Each row comes from the steps of one walk. Every step used is in the known rows, and no mark comes twice. Write the walk behind each row, first mark first.
Known rows
gote > zisi > pirut > denar: [-19  15  -3  16   0 -10  -6   5  -6 -18 -36   7  -4   7   4   4   6   0
  -5 -23  -1   7 -20   8 -22  -4  -4  -1  -9 -12 -12  -7]
vola > vatoteb > vige > gote > zisi > pirut > mufeg: [ 15  24  -6  15  13  -5  -2   8  -8  -1 -41  -8   3   6   6   8  18   3
 -20  -5   3  -7 -31  -8  -6   8  -5  -5   5 -23   2  -3]
vatoteb > zisi: [-14  17 -10  10  13  -2  -3   7   1  -8 -18   8  -7   0   9   2  -6  -4
  -9 -30 -10   7 -38   8 -13   5 -12  -4 -11 -14   1  11]
pirut > denar: [ -5   5  -5  14  -2  -5  -2   2  -6 -16 -19  13 -11   6   1   2   4  -4
  -5 -25  -8   3 -17   9 -12  -1  -3  -3  -9 -10  -3   8]
vige > gote: [  8   5  -5  14   6   5  -5   2  -5   3 -28   2  -7   9  -4   6   0  -2
  -8 -10  -8   0 -24   1   2   6  -7 -13   2 -18  -1   6]
zisi > vatoteb: [  1  11 -12  12   2   2   5  -3   9  -6 -23   7  -2   8  11   0  -4  -3
  -6 -20  -9  10 -35   6   0  10 -12  -9 -13  -8  -4  -2]
vatoteb > vige > gote: [ 17   8  -8  17  17   2   0   5  -2  -2 -28   0   1   9   6   2   5   2
  -9 -18  -8   1 -39  -6   4   8   3 -12   2 -18   8   5]
mufeg > pirut: [  8  11  -4  13   8  -1   6   4  -8   0 -20   8  -2  12  -4  -7  -1  -7
   2 -13 -11   2 -29  11  -5  17  -6  -8 -12  -8   4   6]
gote > zisi: [ -7  20 -10  14  10   1 -11  10  -1  -5 -28   4   1   6   3   4  -5  -1
  -2 -21 -14   4 -27  15 -10  -1  -1 -15  -5 -18  -2   5]
vola > vatoteb > vige > gote > zisi > pirut: [  7  22  -5  19  13  -4   0   9 -10  -4 -37  -2   5   6   3   0  15  10
 -14 -13  -4  -1 -45   0  -7   1  -9  -5   5 -23  -1  -9]
meviv > pirut > vige > vatoteb: [  7  19  -3  18 -10  -4   3  -3  12  -3 -21   4  -2  -2  21   6  -4   2
 -14 -32  -7  17 -35   0  -1  -1  -6 -16 -11 -17   7   0]
vola > vatoteb > zisi > pirut > vige: [-20  26  -4  20   6 -14   4  11   0 -13 -18   9 -12 -10  13   1  10  -1
 -21 -29 -10   7 -52   4  -8  -5 -25   0 -10 -20   0  -5]
zisi > vatoteb > vige: [ 10  15 -15  14  13  -1   9   1  12 -11 -22   5   5   9  22  -4   0   2
  -6 -28  -9  11 -48  -1   0  13  -2  -7 -14  -9   3  -4]
zisi > vatoteb > vige > gote: [ 19   9 -15  14  11   4   6  -1   9  -3 -31   0   2  14  16   2   1   0
 -10 -19  -3  10 -46  -8   7  13  -3 -12  -5 -11   7  -3]
gote > vige > vatoteb > zisi > pirut > denar: [-30   8  -6   6  -8 -15  17  -4   1 -17 -21   3 -13  -7  27   6  -8  -2
 -16 -39  10  19 -41  -5 -20  -4 -20   8 -24 -12 -12  -8]
denar > pirut > vige: [-17  15  -9  21   9 -11  -1   7   9 -16 -23   0  -8  -6  17   6   6   0
 -13 -21 -13   5 -33   3  -1  -4  -8 -13 -15 -21  -6  -3]
vola > vatoteb > vige: [  9  17  -8  17  13  -4   7   9  -8  -9 -12   9   2  -1   7  -6  13   7
 -10 -24 -19  -5 -45   8  -3   4  -7  -2  -4 -19   6   6]
gote > zisi > pirut: [-15  20  -4  16  10  -4  -7   5  -2  -7 -36   1   4   5   5   2   1   3
  -5 -17  -6   5 -29   7 -15   3  -7  -8  -6 -18 -13  -9]
gote > vige: [ -1  11  -2  19  11   1   8   1  -3  -2 -17   0  -5  -4  12   4  -3  -2
  -5 -26 -14   2 -33   9   4  -1  -7 -13 -11 -20  -6  -1]
denar > pirut > zisi > vatoteb: [-21   5 -10  11  -9  -5   2  -3  13 -23 -26   0  -5   6  25   2   9  -2
 -19  -7  -1  13 -34   1   3  13 -12   3 -21  -6 -14  -9]
denar > pirut > vige > gote > zisi > vatoteb: [-10  19 -20  19   2  -4  -5   6  19  -9 -42  -8  -6   7  21  13  -4  -3
 -15 -14   0  17 -38  -2   2  -7 -11 -20 -12 -18  -4 -12]
vige > vatoteb: [ -4   7 -13   5  -4   0   4   0   3  -4 -18   5  -4   4  12   2  -9   2
  -7 -19  -7   7 -29   3  -5   8 -11  -7 -12 -14  -4   6]
vige > gote > zisi: [  4  14  -9  15   8   5 -13   8  -4   3 -36  -1  -3  11  -2   9  -5  -1
  -6 -11  -7   4 -24   7  -3  -1  -2 -19   3 -20   0   5]
gote > vige > vatoteb > vola: [ -1   9  -8   8  -3   0  19   1  10  -2 -25  -3  -8  -6  15  16 -14  -1
  -6 -22 -14  12 -40   7   8   0 -13  -6 -12 -13 -14  -2]
meviv > pirut > zisi: [  5  12  12  18  -9   1  -7  -5   0 -10 -23   5  -1   4  10   2  12  -1
 -16 -17  -8  10 -25   7   1   9   2  -2  -4 -10   0   4]
gote > vige > vatoteb: [ -4   6 -10  10  -1   0  13  -2   2   0 -15  -2  -5  -4  21   5 -12   2
  -7 -25  -6   9 -37   3   2   0 -11 -11 -16 -19  -7  -1]
vige > vatoteb > zisi > pirut: [-26  14 -11   3   0  -9   6  -1   6 -10 -24   3  -4   0  19   0  -8   3
 -16 -26   4  14 -43  -5 -18  12 -24   4 -17 -13  -9  -3]
pirut > vige > gote > zisi: [  4  20 -12  22   7   0 -16  14   6   1 -35  -2  -9   7   7  14  -4  -4
  -9 -15 -10   9 -32   3   5 -12   3 -28   1 -23   8   2]
pirut > meviv: [  8  15 -22  22   8   2  -3   8   2  -6 -19   7  -4   9   8  -2  -3 -10
  -6 -19 -14  -2 -27   8  -8  -2  -6  -9   0 -14  -8   9]

Which walk is each row?
[  2  16  -4  19   3 -10   0   9 -14 -15 -38   4  -3   8   2   2  18   7
 -15 -19   2   1 -35   0 -15  -7  -6   2   2 -17  -1  -7]
vola > vatoteb > vige > gote > zisi > pirut > denar
[ 10  17  -7  21   6  -6   3  10   1  -3 -19   8  -7   6   6  -3   1 -10
  -1 -17 -15   7 -37   8   3   7  -2 -17 -13 -11  12   3]
mufeg > pirut > vige
[ 10  14   7  15 -17   3   5  -7  20 -14 -36   4  -3   7  14  12   5  -6
 -15 -16 -10  24 -37   8  11  13  -6   3  -7   3  -8  -5]
meviv > pirut > zisi > vatoteb > vola
[ 15  16   1  19  -4  -1   5  -7  15 -17 -26   3   8   9  30  -2  12   2
 -17 -27  -3  20 -47  -2   4  15   4  -1 -11  -4   8  -5]
meviv > pirut > zisi > vatoteb > vige
[-21  20  -1  12   7  -9   6   6  -8 -10 -19  10  -6  -5   4  -4   8   3
 -18 -24  -7   2 -44   7 -17   6 -30   9  -9 -17  -9  -1]
vola > vatoteb > zisi > pirut
[-14  24 -13  14  -5 -10   1  12  21 -12 -43  -2  -5  -2  18  19  -8   0
 -10 -19  -9  20 -44   2  -1  -6  -9 -11 -11 -13 -12 -12]
gote > zisi > pirut > vige > vatoteb > vola
[-17   7  -8   9 -11  -4   7   0  22 -25 -36  -1  -9   3  19  12   6  -5
 -17  -5  -8  17 -38   5   9  12 -13   8 -18   1 -21  -9]
denar > pirut > zisi > vatoteb > vola
[ -5  15  -2  16   8   1  -9   3  -4   1 -45  -4   0  10  -2   6   2   2
  -9  -8   0   5 -27   0  -9   3  -9 -12   3 -19 -10  -9]
vige > gote > zisi > pirut
[-17  17 -24  14   1  -8  16   1  10  -7 -21  -3  -6  -3  35   1 -15  -8
 -17 -33   5  14 -50  -6 -17  -6 -25   2 -16 -16 -17  -7]
gote > vige > vatoteb > zisi > pirut > meviv
[ -8  17  -2  25   7 -10  -1   5   5 -10 -26   4  -6  -2  13   4   9  -1
 -12 -21 -10   7 -36   0   1   0  -8 -11  -8 -19  -6 -11]
zisi > pirut > vige
[ 12  19 -13  17  18   2  -9  11   0  -2 -36  -3   5  12   8   6   0   4
  -6 -18  -7   4 -37   0  -4   1   8 -18   2 -21   8   4]
vatoteb > vige > gote > zisi
[ -1   9 -11   4  -6   1   8   3  12  -6 -28   5  -7   2   5  13 -11  -1
  -5 -16 -14   9 -33   7   2   8 -12  -3  -9  -8 -11   5]
vige > vatoteb > vola
[ 14  21 -11  17  13   0  -4  14  -8  -1 -28   1   2   7   3   2   8   7
 -11 -15 -11  -2 -42   7  -3  -4  -3 -11   5 -23  10   6]
vola > vatoteb > vige > gote > zisi
[ -1  15 -16  23   7  -3   1   4   1  -9 -27   4   0   6   9  -5   3  -7
 -10 -17  -7  -1 -29   1 -12   2 -13  -2  -1 -14 -18  -5]
zisi > pirut > meviv
[ 17  27  -6  25  -4   2  -8  -1  17   3 -43  -3  -1  10  17  13  -5  -4
 -14 -25  -2  23 -39   1   4  -8  -4 -26  -1 -16   8  -9]
meviv > pirut > vige > gote > zisi > vatoteb
[  5  11   9  20  -7  -4   1  -7  -6 -12 -25  12  -4   5   2   3   7  -1
  -9 -33  -6   8 -16   9 -15   0  -1  -2  -6 -10  -1   6]
meviv > pirut > denar
[ -9  14 -24  21   8  -5   1   6   5 -14 -23   1  -2   3  14  -3   2  -6
 -12 -16  -9  -2 -25   5 -14  -2 -13  -3  -8 -17 -19   2]
denar > pirut > meviv
[ -7  22 -18  18   1  -4  -1  10  28 -10 -53  -9  -9   5  16  24  -5  -6
 -13 -11  -8  21 -44   2   8  -7 -12 -16  -9 -11 -11 -12]
denar > pirut > vige > gote > zisi > vatoteb > vola
[ 11  22   5  27   3  -4  -2  -1   6  -3 -23   6  -2  -2  12   6   5  -2
 -11 -33 -15  11 -33   5   1  -4  -1 -17  -4 -19   6   0]
meviv > pirut > vige
[-16  15  -9   3   3  -9  15  -4   7  -3 -26  -9  -7  -9  32  12  -8  -4
 -22 -26  12  10 -35 -13 -11  11 -20   0 -21 -16 -11  -3]
gote > vige > vatoteb > zisi > pirut > mufeg
[ 20  22 -16  18  -2   0   3  13  20   2 -49  -2 -10  16   5  15 -10 -16
  -1  -7 -10  22 -47   7  13   3  -5 -21  -6  -2   9  -6]
mufeg > pirut > vige > gote > zisi > vatoteb > vola
[ -1  12  -5  18   8  -9  -5   6  -5 -16 -44   0  -1  12   8   5  11   3
 -10 -21   6   8 -31  -6 -16  -2   5  -4  -1 -15  -1  -8]
vatoteb > vige > gote > zisi > pirut > denar
[-11  13  -9  15  -5 -10   5   2  10  -9 -25   2  -6  -2  22   4   0   3
 -14 -21  -2  13 -39  -6   0   1 -12 -10 -15 -17  -6 -11]
zisi > pirut > vige > vatoteb
[ -4   7  -8  11  -9   2  -2  -1  12 -14 -21   6  -7  10  19   2   5  -5
 -13 -10  -6  14 -35   4   9  13  -5  -3 -13  -3  -3  -3]
pirut > zisi > vatoteb
[ -2   3 -12  13  -1  -4   3  -2  15 -20 -34  -7  -1  11  29   2  14   1
 -23  -6   6  13 -45 -13   9  13  -3   0 -13  -9  -3  -9]
denar > pirut > zisi > vatoteb > vige > gote
[  9  23 -17  19  -1   2  -4  12  25  -2 -48  -2 -11   9  11  24 -11 -11
  -8 -13 -13  22 -45   6  14  -8  -4 -22  -1  -9   1  -6]
pirut > vige > gote > zisi > vatoteb > vola
[  4  13 -10  11   1   4   9   1  17  -7 -32   6  -5   6   5  10  -6  -6
  -4 -18 -17  13 -39  10   6  11 -13  -4 -10  -1 -12  -3]
zisi > vatoteb > vola
[-26  12  -2  11   2 -14   2   2  -3 -21 -26  12 -12   0   8   1   4  -3
 -14 -33   2  10 -31   1 -24   2 -15   9 -14  -8  -9  -1]
vatoteb > zisi > pirut > denar
[ 19  12  -7  17  11   1   5   7 -11  -1 -21   4  -1   5   0  -1  13   6
 -14 -15 -11  -6 -43   2   4   3  -8  -6   5 -21   8   6]
vola > vatoteb > vige > gote
[-11  18  -5  19   9  -9  -4   8   7  -5 -34   0 -13   0  13   9   2  -5
 -20 -23   0  14 -45 -10  -3  -1 -15 -10  -4 -19   1  -6]
vatoteb > zisi > pirut > vige > gote
[-13  25 -19  18   5  -8   5  10  -3 -11 -19  10  -7  -1  10  -8   5  -7
 -20 -25  -7  -1 -44   7 -21  -3 -30   9  -3 -16 -13   1]
vola > vatoteb > zisi > pirut > meviv
[ -7  10  -8  21   6  -6  -3   6   6  -7 -32  -5 -11  -1  11  11   6  -1
 -16 -12  -5   5 -30  -5   5  -5  -9 -16  -7 -23  -4  -3]
denar > pirut > vige > gote
[  6  20 -19  21   1   2  -9   9  16  -1 -38  -2  -8  11  17  13  -7  -7
 -10 -16  -6  18 -41   1   8  -9  -4 -27  -5 -16   6  -6]
pirut > vige > gote > zisi > vatoteb
[  5   7  -7  10 -11  -1   6   0   5 -10 -21   7  -5  18  14  -6   4 -11
  -7  -4  -3  15 -37   6   7  23  -5  -1 -19   5   4  -1]
mufeg > pirut > zisi > vatoteb
[ -3  14 -16  13  -5  -6   0   6  11  -6 -17   5 -10   0  21   6  -7  -1
 -11 -24  -9  12 -37   0   4  -3  -6 -16 -14 -17   4   3]
pirut > vige > vatoteb
[  5  24 -20  15  15  -1   0   6  13 -11 -31   2   9  11  24   0  -4   3
  -3 -29  -9  14 -49   5  -6   5   3 -13 -13 -11   5  -4]
gote > zisi > vatoteb > vige
[-12  21  -8  10   7  -4   3  10  -7  -8 -11  12  -9  -3   3  -2   2  -1
 -14 -27 -14   2 -42  13 -13   1 -23   3  -8 -17   2  12]
vola > vatoteb > zisi
[ 14  25 -22  26  11  -4  -1  13  -5  -5 -38  -2   5  12  10  -4  11   0
 -16 -13  -5  -4 -45  -1 -11  -9 -10  -4  10 -23  -5  -6]
vola > vatoteb > vige > gote > zisi > pirut > meviv
